What can hang from each mark
zodifaz: muzi
vobes: pemugav tesu
popona: nupak
pemugav: timo
timo: pemugav zodifaz
tesu: dovaz timo
mose: koregal pemugav
zamefo: timo
nupak: timo vobes

Every row comes from one small tree of marks. The marks that hang from a mark follow it in brackets, in alphabetical order. Every link used is in the known rows. Which tree was each row made from?
Known rows
nupak(vobes(tesu(dovaz timo(pemugav)))): [ 26  10  27 -30 -31  24  -5  -3 -15 -26 -13 -19  18   8 -12  12  -1 -10
   7   7]
zodifaz(muzi): [ 33 -41  -4 -30  -1 -19   0 -19 -26   3  -1 -20  12  18  -8  11 -10  -9
  19  34]
vobes(pemugav): [ 26 -15  22 -22 -19   1  -2 -21 -37 -33  -1 -11  17  10 -19  10 -11 -26
  16  24]
popona(nupak(vobes(tesu(timo)))): [ 21  11  17  -9 -28   4   2  -6   2   8 -16  10   9  -2 -14   8  -6 -11
  16  26]
mose(pemugav(timo)): [ 13 -10  15 -32 -25  -4  -3 -21 -16 -34  -3 -10  10  -8  -8  22 -11 -26
  22  11]
timo(pemugav zodifaz(muzi)): [ 39 -19  19 -12   8 -25  -5  27 -21  -5  -2  -1  18  39 -20  24  -7 -10
   9  14]
mose(koregal pemugav): [ 20 -30  33  -4  -9  12 -12 -24 -29 -16  -2  -6   3  15 -12  -1 -14 -29
  20  -9]
mose(koregal pemugav(timo(zodifaz(muzi)))): [ 17 -18  29 -14   4   1  -9 -15 -30  -7   6   2   7   1 -18  -1 -14 -28
  21 -17]
pemugav(timo): [-15 -10   0 -36  -8  -7   0 -10 -15 -13   9 -10   8 -18  -8   8  -6 -24
  23  14]
zamefo(timo(pemugav zodifaz(muzi))): [ 16  -4  21 -17   9 -13   4  27 -30 -37  10   6  12  30 -12  30   2 -12
  13  -4]
nupak(timo vobes): [ 10   7  21 -26 -41  23  -6  -1 -24 -26  17  -6  10   4 -15  25  -9  -5
  13   6]
pemugav(timo(zodifaz(muzi))): [  4  -8  -1 -31   8 -23   0   3 -18  -1  10  -2   9 -11 -16   8  -8 -17
  19  12]
zamefo(timo): [ -6  -9  12 -20  -4   1   4   0 -26 -43  11  -2   2  10  -2  19   2 -19
  18   4]
nupak(timo(pemugav zodifaz(muzi)) vobes): [ 32  13  31 -22 -29  10  -7  26 -27 -20  16   1  20  24 -26  36  -9   3
   8  -1]
vobes(pemugav tesu(dovaz)): [ 41  -9  14 -41 -53   9  -2 -17 -27 -36 -34 -31  19  -2 -24   7 -11 -39
  11  17]
zamefo(timo(pemugav)): [ -3  -5  22 -22  -6   4   3  13 -27 -50   8  -2  10  24  -3  30   4 -19
  17  -1]
nupak(timo(zodifaz(muzi)) vobes): [ 29   8  21 -20 -26   7  -5  13 -26 -14  19   1  12  11 -24  25 -12   2
  10   4]
tesu(timo): [-12   4  12 -25  -6   8   1 -10 -13  -5   4   2   8  33  -6   0  -2 -11
  10  18]
pemugav(timo(zodifaz)): [ -9  -2   4 -24   4 -18  -1   7 -13  -9  11   2   5 -15 -15   7  -6 -23
  17   7]
nupak(timo(pemugav zodifaz) vobes): [ 19  20  36 -16 -33  16  -8  30 -23 -29  17   5  16  20 -24  35  -8  -4
   7  -6]
nupak(vobes): [ 24 -12  24 -12  -9  10  -6 -13 -21 -25  10 -12  11  -3  -8  13  -5  -6
  14  17]
nupak(timo(zodifaz(muzi)) vobes(tesu)): [ 32  16  15 -26 -44  11  -6   8 -24  -3   0  -9  14  -3 -26  23 -13  -1
   8   0]

Write each row's tree
[ 19  13  25 -14 -41   7   0  14  -2  -8  -1  17  11  12 -18  28  -8 -11
  18  19] -> popona(nupak(timo(pemugav) vobes))
[ 30  21  28  -6 -36   2   1  12  -9 -10   2  25  10   5 -29  20 -12 -13
  15  18] -> popona(nupak(timo(zodifaz) vobes(pemugav)))
[ 30  11  17  -8 -29  -6   1  14  -3   5   3  23   6   8 -24  20 -11  -7
  16  21] -> popona(nupak(timo(zodifaz(muzi)) vobes))
[ 31  18  21 -38 -42  12  -1  -3 -23 -28 -29 -13  20  16 -29   0  -8 -31
   3   8] -> vobes(pemugav tesu(dovaz timo(zodifaz)))
[ 41  16  33 -23 -33  12  -4   6 -40 -28  19   1  21  10 -33  27 -14  -2
   9   4] -> nupak(timo(zodifaz(muzi)) vobes(pemugav))
[  8   8  16 -27  -6   3   0  23  -2 -27   0   7   4  46 -17  -1   1 -22
  -1   9] -> tesu(dovaz timo(zodifaz))
[ 33  15  29 -26 -27  14  -5 -15 -32 -27  -5 -16  23 -28 -24  12  -9 -14
  13   5] -> nupak(vobes(pemugav(timo(zodifaz)) tesu))
[ 29   9  36 -18  -8  10  -4 -11 -34 -38  15  -6  20 -15 -21  15  -8 -11
  14   9] -> nupak(vobes(pemugav(timo(zodifaz))))
[ 21  20  20 -28 -35  10  -1 -14 -30 -10 -26  -8  21   9 -27   0 -10 -23
   5  10] -> vobes(pemugav tesu(timo(zodifaz)))
[ 18   9  21 -22 -24  21  -5 -17 -18 -11  -8 -16  15  -5 -10   6  -4  -4
  10  11] -> nupak(vobes(tesu(timo)))
[ 38   4  33 -23  -5   6  -3 -15 -38 -32  15  -9  23 -12 -22  16  -9  -7
  15  12] -> nupak(vobes(pemugav(timo(zodifaz(muzi)))))
[ 29   9  13 -46 -43   2  -1  -4 -24 -34 -26 -22  20 -20 -31   6 -10 -40
  12   5] -> vobes(pemugav(timo(zodifaz)) tesu(dovaz))
[  4 -18  30 -17  -7  12  -9 -24 -29 -17   4  -3   5  -4 -12  -1 -13 -33
  24 -16] -> mose(koregal pemugav(timo))
[ 23  14  22 -11 -29   5   1   0   2   5 -18  12  13   4 -15  13  -5 -11
  16  24] -> popona(nupak(vobes(tesu(timo(pemugav)))))
[ 38  15  34 -33 -36  28  -3 -17 -28 -38 -12 -19  23   0 -20   9  -5 -14
   7  10] -> nupak(vobes(pemugav tesu(dovaz timo)))
[ 30  15  17 -33 -32   5   0 -17 -33  -4 -25 -11  24  11 -27   1 -11 -19
   7  13] -> vobes(pemugav tesu(timo(zodifaz(muzi))))
[  5   4  23 -41 -18  15   1  18  -6 -38  -6  -4  15  57 -10  11   4 -23
   4  11] -> tesu(dovaz timo(pemugav))
[ 24  16  19  -4 -23  -1   1   2   4  10 -15  17   7  -1 -18   6  -6 -10
  13  23] -> popona(nupak(vobes(tesu(timo(zodifaz)))))
[ 30  12  28  -6 -14  -5   2   0  -8 -10   0  20  12 -10 -23  13  -9 -16
  19  24] -> popona(nupak(vobes(pemugav(timo(zodifaz)))))
[ 17  -5  18 -25 -17 -11  -4  -9 -14 -31  -2  -3   8  -6 -13  21 -12 -25
  18   6] -> mose(pemugav(timo(zodifaz)))
[ 28   6   9 -41 -34  -6   0 -17 -34 -10 -22 -20  24 -24 -29   6 -14 -28
  16  10] -> vobes(pemugav(timo(zodifaz(muzi))) tesu)
[ 17  14  18 -37 -44  16   0 -26 -32 -13 -27 -16  23   6 -22   1  -9 -23
  10  15] -> vobes(pemugav tesu(timo))
[ 25  16  25 -15 -44   9   2  -1 -12 -14   1  18  12   2 -24  21 -11 -14
  18  23] -> popona(nupak(timo vobes(pemugav)))
[ 23  16  29 -17 -21  18  -6  -2 -17 -12  -9 -10  18   4 -14  11  -3  -3
   7   5] -> nupak(vobes(tesu(timo(pemugav zodifaz))))
[ 21   1  13 -33  -1  -4   2  18  -7 -18   0   2   8  50 -18   1   0 -17
   1  14] -> tesu(dovaz timo(zodifaz(muzi)))
[  1   6   8 -34 -36  11  -2  -7 -12   4 -29 -16  16  17 -10   6  -4 -17
   9  11] -> vobes(tesu(timo(pemugav)))
[ 25   8  22 -29 -29  23  -4 -10 -14 -23 -11 -20  14   1 -12   7  -2 -10
   7  10] -> nupak(vobes(tesu(dovaz timo)))
[ 30   8  20 -21 -16  12  -4 -11 -20  -3  -7 -13  16   1 -14   7  -6   1
   8  11] -> nupak(vobes(tesu(timo(zodifaz(muzi)))))
